Each row comes from the steps of one path. Every step used is in the known rows, and no mark comes twice. Write the path behind each row, first mark first.
(in the rows, 128 means zero)
Known rows
suvez, tikov, vive: [ 92 115 162 100 128 160 137  61 138 142 135 145 201 128 135 142 163 137
 125 128 115 140  97  97 120 119 124 147 121 136 170 128 115  68 113 136
 169 124 155 117 117]
ruged, melid, fopi, tofe, givo, lufu, bufe, tadu: [197 118 125  97 163 177 108 105 170 151  99 168 167 129 165  98 156 145
 132 122 159 148 125  97  91 132 115 123  99 134 140 121  87 151 138 158
 155  85 200 149 124]
tikov, vive: [108 123 147 106 132 136 136  60 152 141 136 154 208 128 113 143 169 118
 123 120 131 154 124 117 120 124 139 140 125 126 158 140 124  63 110 132
 168 113 135 124 128]
kavad, zubud, penu: [ 84 123 119 110 119 120 121  70 111  79 109 168  74 133 106  89 108 175
 123 134 137 132 134 121 148  76 120 133  84 113 132 135 142 157 131 109
 122 125 119 114 120]
lufu, bufe: [162 125 111 137 106 138 123 125 141 105 131 112 168 126  97 120 160 122
 125 131 114 148 124 129 107 102 162 139 157 123 119 135 124 122 136 120
  88  98 158 142 129]
suvez, tofe, fopi, melid, kavad, tadu, bufe, lufu: [108 113 134 108 166 162 131 124 107 203  95 110  26 136 144  73 153 109
 134  87 142 112  73  85  96 116 141  98  83 124 144 129 176 131 137 150
 125  96 133 166 160]
melid, fopi, tadu, kavad, zubud: [130 134 117 124 158 148 116 120 144 138  86 106  70 138  64 125  96 136
  90  94 173  92 109 124 119 113 114 103 132 122 137 117  40 108 118 103
 154 120 170  85 126]
givo, tofe, fopi, volaza, kavad, tadu: [ 85 106 128 118 148 142  99 134 131 166 118 159 136 140 128 118 149 133
 157  87 137 102  31 116 102 141 173  81  53 130  83 125 174 102 123 132
 129  66 150 130 135]
fopi, melid, kavad, tadu: [154  91 121  98 175 174 114 162 154 187 112 117 175 134 128 114 120 124
 148 105 158  98  54 100  97 128 131  94  55 127  98 135 115 117 114 106
 126  78 163 138 116]
suvez, tofe: [110 129 133 137 126 101 133  97  89 122 108 109 103 134 115 104 137 123
 103 135 103 119  95 128 110 141 129 121 119 129 162 124 144 159 139 119
  91 135 110 123 142]
volaza, kavad, zubud: [108 141 126 110 142 121 116 100 100 122 124  89  97 135 131 100 110 143
 149 122 136 123  90 123 144 116 152  43 110 116 126 124  63 135 128 142
 163 100 194 106 115]
zubud, fopi, volaza, kavad, tadu: [ 96 131 117 135 152 150 107 128 108 160 133 124 165 146 114 106 126 142
 164  98 129 109  34 132 102 127 149  92  66 135 101 124 136  93 127 119
 130  76 153 109 126]
givo, tofe, fopi, zubud, kavad: [113 152 143 151 126  94 123 104 136 109 150 242 112 146  71 103 138 165
 123 128 143 124  91 142 116 126 172 131 102 135 107 129 190 183 138 154
 149  86  75 146 133]
bufe, tadu, fopi, zubud: [120 126 132 156 133 143 141 105 146 179 128 188 131 138 114 129 126 149
 110  96 146 107 112 142  96  73  70 134  92 147 159 127 187 136 134 106
 121  61 177  86 135]
fopi, tadu, kavad, melid, ruged: [169 107 134 119 169 172 121  91 155 157  94  99 152 134 100 104 138 143
 113 111 160 116  84 135  98 138 177 148 101 130 111 122  25  77  99 125
  73 138 167 124 165]
melid, fopi, tofe, kavad: [120 135 112 110 143 147 111 141 138 120  75 172 140 117 124 149  96 131
 113  91 152 132 129  97 129 171 181 126 141 146  60 134  53 116 148 145
 208 123 132 128 112]
fopi, tadu, kavad: [148 132 110 138 145 149 140 143 174 172  80 145  90 136  63 139 113 104
  94 104 152 102  89 137 123 140 106 162 138 134 153 121  83  87 114 106
 134 128 115 151 148]
melid, kavad, zubud, fopi, tofe, givo, lufu: [131 129 123  59 146 115 102 163 161 102 118 136 108 136 197  90  86 183
 137 156 173 126  99  87 110 176 163 120 109 151  93 112  58 136 128 168
 252 159 137 127 117]
lufu, bufe, tadu, kavad: [177 133 105 142 135 169 156 149 140 148  97 157  66 130 119 117 163  90
 118 101 147 126  93 134  93 104 152 165 131 127 163 123  86 110 124 112
  94  75 185 158 140]
ruged, melid, kavad: [208 112 130  89 150 168 136  97 142 177 102  76 118 129 119 106 144 152
 144 119 145 133  86 117 123 127  72  96  79 113 159 119  17 130 128 151
 160 111 145 140 116]
fopi, zubud, penu: [ 84 117 125 142 105 117 134  94 123 101 114 213  99 134  68  95 119 184
 109 138 134 135 115 148 131  70  81 162  63 130 126 149 177 155 137  89
 103 102  82 126 128]
tadu, fopi, volaza, kavad: [111 170 116 122 133 119 119 117 127 187 104 129 132 143 108 136 128 135
 134  93 103 125  61 121 116 123 108 103  87 137 125 112  81  79 134 127
 168  87 153 112 134]
ruged, melid, fopi, volaza, kavad: [140 164 126 121 153 139 103  95 111 183  94 101 146 140  76 122 140 155
 132  96 117 135  66 126 115 131  75  71  63 119 126 117   5  89 136 135
 170  90 146 103 120]
zubud, fopi: [121 165 115 159 121 133 124  98  98 110 152 143 148 143 111 111 116 162
 133 121 135 126 116 144 123 129 145 156 146 130 151 116 143 116 137 138
 154 148 102  95 127]
zubud, kavad, tadu, bufe, lufu: [109 129 136 113 166 150 135 134 103 168 128 109  48 134 166  81 143 116
 151 107 134 134  98 106 120 108 178 110 101 131 131 128 207 166 132 160
 122  87 141 179 146]
fopi, volaza, kavad: [108 161 120 125 129 123 113 132 117 164 112 131 120 138 100 113 137 129
 146 115 105 133  55 132 122 136 111  92  83 129 118 127  54  91 132 131
 171 101 138 126 127]
tadu, fopi: [132 140 120 125 133 120 136 103 144 165 116 125 142 136 145 165 114 137
 109  92 124 116 141 112 118 108 122 144 136 141 140 104 166 112 129 123
 125 104 152 107 136]
tadu, kavad: [143 136 114 131 132 130 153 158 133 139  98 122  59 129 113 137 127 108
 105 111 140 116  95 136 110 130 154 159 129 130 143 117  77  93 120 109
 117 115 124 143 141]
fopi, tadu, kavad, volaza: [120 168 105 141 130 136 126 138 176 150  92 128  49 140 104 133 124 111
  79 119 153 111  70 136 108 124 131 149 108 123 175 117 153  80 112 117
 112 114 127 111 145]
givo, tofe, fopi: [100 118 136 128 114 120 113 107 140 122 127 207  90 132 136 135 156 139
 123 100 151 114 121 116 124 151 180 132 129 121 111 118 198 127 131 161
 148 131  97 134 145]
zubud, fopi, melid, kavad: [170 159 108 117 149 164 120 135 136 175 116 141 158 143  98 101 114 147
 133 114 151 118  64 114 109 141 111 134  93 122 143 125  48 103 127 129
 195 131 116 121 111]
bufe, lufu: [ 91 134 129 132 140 145 131  96 118 133 138 136 110 125 175 103 148 116
 138 117 140 137 129 105 146 113 145 112 128 132 133 124 152 143 143 151
 130 125 143 154 139]
tofe, givo, lufu, bufe: [165 118 113  89 104 104 111 139 175  99 128 110 172 126 139 120 135 147
 139 153 135 154 135 100 100 132 171 141 149 136  87 131 108 118 127 152
 137  97 167 163 135]
bufe, tadu, fopi, melid, kavad, zubud, penu: [122 132 110  92 150 157 125  65 134 149  84 201  79 141 118  86 105 170
 124 102 156 119 102  94 131  67  86 132  46 116 154 125 112 151 128 107
 157  94 160 116 115]
melid, fopi, volaza, kavad, tadu, bufe, lufu: [ 91 133 130 112 169 165 117 149  87 197 103  85  41 134 147  96 150 121
 139  78 136 128  78 103 106 107 136  81  72 131 110 126 137 120 134 139
 140  80 170 138 139]
givo, lufu, bufe: [163 122 121 111 110  95 116 126 162 103 121 111 142 130 145 110 149 147
 138 151 136 160 127 121  96 118 132 142 150 133 110 130 109 129 122 127
 136  77 170 147 135]
suvez, tofe, kavad, volaza: [ 85 167 110 127 102  98 121  84 122 113  99 115  75 128 133 126 119 126
 109 121 127 130  86 112 111 138 184 118 111 122 142 133 166 108 135 154
 123  92 143 102 141]
suvez, tofe, givo, lufu, bufe, tadu, kavad, melid: [152 115 113  97 145 138 131 112 167 173 101 112 115 131 159  90 141 136
  97 115 153 135  56  97  58 127 211 161  86 122 142 115  94 131 117 144
  85  90 186 151 166]
tofe, fopi, volaza, kavad, tadu: [ 95 108 129 126 150 140 107 130 128 167 120 143 136 141 110 120 140 125
 163  91 134 106  58 116 103 124 140  76  70 132  81 127 132  89 126 123
 119  68 152 126 139]
lufu, bufe, tadu: [169 122 117 142 132 178 132 111 137 140 128 175 139 129 136 102 172 105
 146 116 137 141 124 127 107  97 131 136 131 125 152 135 139 148 134 131
 100  77 205 145 126]

Write each row's path
[128  98 123  90 150 159 126 187 130 176  80 102  57 123 137 114 110 118
 140  95 129 121  90 114  95 143 174 129 104 134 102 145 179 111 125 144
 162  91 140 155 139] | fopi, tofe, kavad, tadu, bufe
[140 143  94 113 138 193 116 159 149  98 126 172 146 132 130  95 117 133
 111 120 144 113  90 102 100 147 239 152 137 141 129 119 104 107 152 161
 161 165 139 136 126] | lufu, bufe, tadu, kavad, zubud, fopi, tofe, givo
[105 112 130 145 142 125 131 118 138 179 127 136 162 141 105 137 113 159
 121  91 142  99  71 139  98  82 113  93  73 149 112 125 191 121 129  98
 100  35 178  95 133] | volaza, kavad, tadu, fopi, zubud
[163 123 110  85 118 114 109 147 194 113 112 130 177 129 166 128 129 149
 116 140 131 147 126  89  90 139 180 157 149 151  93 117 130 117 135 147
 156 107 161 157 138] | tadu, fopi, tofe, givo, lufu, bufe
[139 156 116 110 128 136 125 159 139 132 119  99  41 133 161 119 141 132
 114 134 154 131  75 118 109 119 141 107  85 119 143 120 113 124 120 135
 134 110 160 100 114] | melid, kavad, volaza
[134 122 117 116 145 142 134 127 158 173 113  97 112 129 138 114 128 136
  90 105 146 129  67 120  86 119 195 160  97 115 134 116  92 105 113 126
  90 114 142 127 155] | tadu, kavad, melid
[156 103 146 111 158 157 114  82 126 130 125  87 175 128 141  98 149 159
 134 126 145 133 106 129 103 131 189 124  96 125  95 126  56 100 107 140
  66 136 176 108 153] | kavad, melid, ruged
[118 132 119 117 135 130 134 129 125 110 108  95  44 131 115 110 112 130
 112 114 150 104  98 128 115 106 154 111 124 118 146 118  66 108 121 114
 139 113 165  98 131] | tadu, kavad, zubud
[175 125 106 104 146 161 142 182 172 139  86 180  75 128 164 108 146 103
 113 121 157 128  84 109  84 142 178 172 120 145 139 119  75 113 127 132
 142  99 171 177 140] | fopi, tofe, givo, lufu, bufe, tadu, kavad
[121 129 119 102 152 143  94 101 130 159  98 118 170 122 129 154 112 168
  94  71 170 134 106  94 105 147 215 117  97 119  60 124  87 136 125 151
 149  96 175  93 121] | givo, tofe, kavad, melid, fopi
[125 180 108 152 141 145 104  88 139 161 132 168 225 146  83 103 104 150
 121 117 125 117  90 126 111 137 118 159 107 118 166 129 144  75 132 130
 171 136  82 105 133] | zubud, fopi, melid
[ 87 185  99 132 114 134 109 116 146 101 111 163  97 131 155 117 108 142
 112 119 144 135  84 117 115 150 205 147 122 132 132 127 169  90 141 163
 182 123 119  95 127] | zubud, fopi, tofe, kavad, volaza
[169 119 125 121 136 144 127 111 152 140 118 174 118 132 173  95 163 122
 154 132 154 150 128 120  97 108 106 137 123 133 145 130 124 154 123 134
 136  61 217 149 131] | givo, lufu, bufe, tadu
[ 83 110 125  96 147 165 126 128 112 177 106 113  53 122 186  97 142 117
 151  81 148 127  85  97 123 129 207 113  93 128 113 138 231 135 131 175
 147  77 164 174 147] | givo, tofe, kavad, tadu, bufe, lufu
[134 166 134 150 136  94 137 105 138 137 144 191 146 148  77 123 112 163
 115 123 125 124 103 139 112  99 135 137 109 146 126 121 169 174 138 129
 136  70 110 126 128] | tadu, fopi, zubud, kavad
[108 107 112 103 140 138 121  97 156 176 102 140 181 130 163 174 103 140
 133  59 146  98  93  94 111 129 200 131 102 144  89 115 234 107 123 140
 133  49 186 121 135] | givo, tofe, kavad, tadu, fopi
[104 143 121 111 141 136 103 105 146 194 124 101 163 136 127  94 136 152
 124 108 119 143  36 116  94 124 163 107  59 115 112 125  76 104 123 143
 133 102 150 114 144] | fopi, volaza, kavad, melid
[156 127 145 130 155 151 107  75 138 135 106 166 181 136  83 110 146 138
 143 117 141 111 131 119 111 145 138 125 111 126 107 133  64  50 118 136
 109 137 124 122 158] | tofe, fopi, melid, ruged
[141 116 126  91 143 147 122 133 119 119 122  84  61 131 131  97 115 149
 139 123 161 114  99 112 124 109 128  73 110 119 122 124  31 147 125 129
 173 120 190  94 104] | melid, kavad, zubud
[162 117 122 109 131 134 126 106 142 134 115 160 131 132 161  91 156 121
 143 137 140 139 116 103  90 126 141 131 117 136 145 129 133 161 132 150
 120  80 204 159 140] | suvez, tofe, givo, lufu, bufe, tadu
[102 111 125 119 155 145 108 145 125 171 120 114 158 138 122 114 133 125
 161 103 125 110  42 123 105 126 141  78  58 134  90 130 128 100 123 113
 117  66 167 126 127] | fopi, volaza, kavad, tadu
[146  97 126  45 163 118 111 187 191 152  99 136 136 131 222 132  92 159
 133 133 170 117  95  70  97 173 160 123  87 164  70 107 115 132 119 151
 205 118 156 154 126] | melid, kavad, tadu, fopi, tofe, givo, lufu
[ 98 126 116 103 118 126 114  77 128 104 112 114 109 122 111 117  89 145
 149 107 149 119 132 107 139 119 170  88 138 121  99 140  75 111 133 156
 187 100 183 100 122] | tofe, kavad, zubud
[119 153 128 108 153 141  93  67 109 151 105  74 119 140  85  96 122 171
 135 101 132 121  77 120 119 106  87  39  70 108 139 119   9 102 134 138
 179  91 182  68 115] | ruged, melid, fopi, volaza, kavad, zubud
[160 159 133 141 140  94 135  94 158 140 137 214 140 150 107 101 130 167
 130 130 143 142 102 135  94  88 123 145 106 150 133 121 165 191 131 134
 148  30 160 140 131] | givo, lufu, bufe, tadu, fopi, zubud, kavad
[183  73 132  91 170 182 125 115 144 180 112  72 155 131 136 109 138 144
 160 106 157 110  64 111 106 118 109  81  54 120 124 124  98 133 119 129
 110  73 172 137 118] | ruged, melid, kavad, tadu
[172 120 108  82 137 127 103 171 187 118  97 107 157 126 151 119 133 154
  90 129 157 150 100  88  67 143 213 155 130 139  71 116  53 115 127 136
 136 106 167 149 136] | tadu, kavad, melid, fopi, tofe, givo, lufu, bufe
[158 131 125 111 147 139 124 124 139 178  92 154 106 139  87 105 134 124
 118 109 145 109  75  95 101 145 104 112  94 121 132 126  48 114 133 128
 162 126 107 139 135] | suvez, tofe, fopi, melid, kavad
[137 125 124 161 122 150 139 104 154 168 130 181 149 138 100 124 144 147
 109  98 139 117 111 142  86  60  89 141 108 145 154 131 185 133 139 103
 101  46 192  93 135] | lufu, bufe, tadu, fopi, zubud
[ 83 137 116 105 128 114 124  67  93  92 102 162  72 136 110  86 107 174
 137 127 133 138 104 120 160  86 133  99  70 114 124 132 111 156 132 119
 136 104 140 131 116] | volaza, kavad, zubud, penu
[134 131 122 116 182 166 110 185 146 147  83 140 119 127 154 123 124 140
  57 100 157 126  80 108  84 156 183 143 103 136 100 110  58 136 136 106
 141 154 118 107 123] | tadu, kavad, melid, fopi, tofe
[167 115 119 102 144 163 117 146 173 131 115 193 143 128 190  93 152 121
 143 139 151 146 119 100  97 137 151 141 119 144 128 129 126 151 133 151
 157  98 194 167 128] | fopi, tofe, givo, lufu, bufe, tadu
[106 137 132 116 141 149 139 132 102 168 117  96  23 126 166  90 150 114
 135 110 128 142 124 111 129 110 140 124 123 127 154 130 172 136 137 160
 143 124 137 162 149] | tadu, bufe, lufu
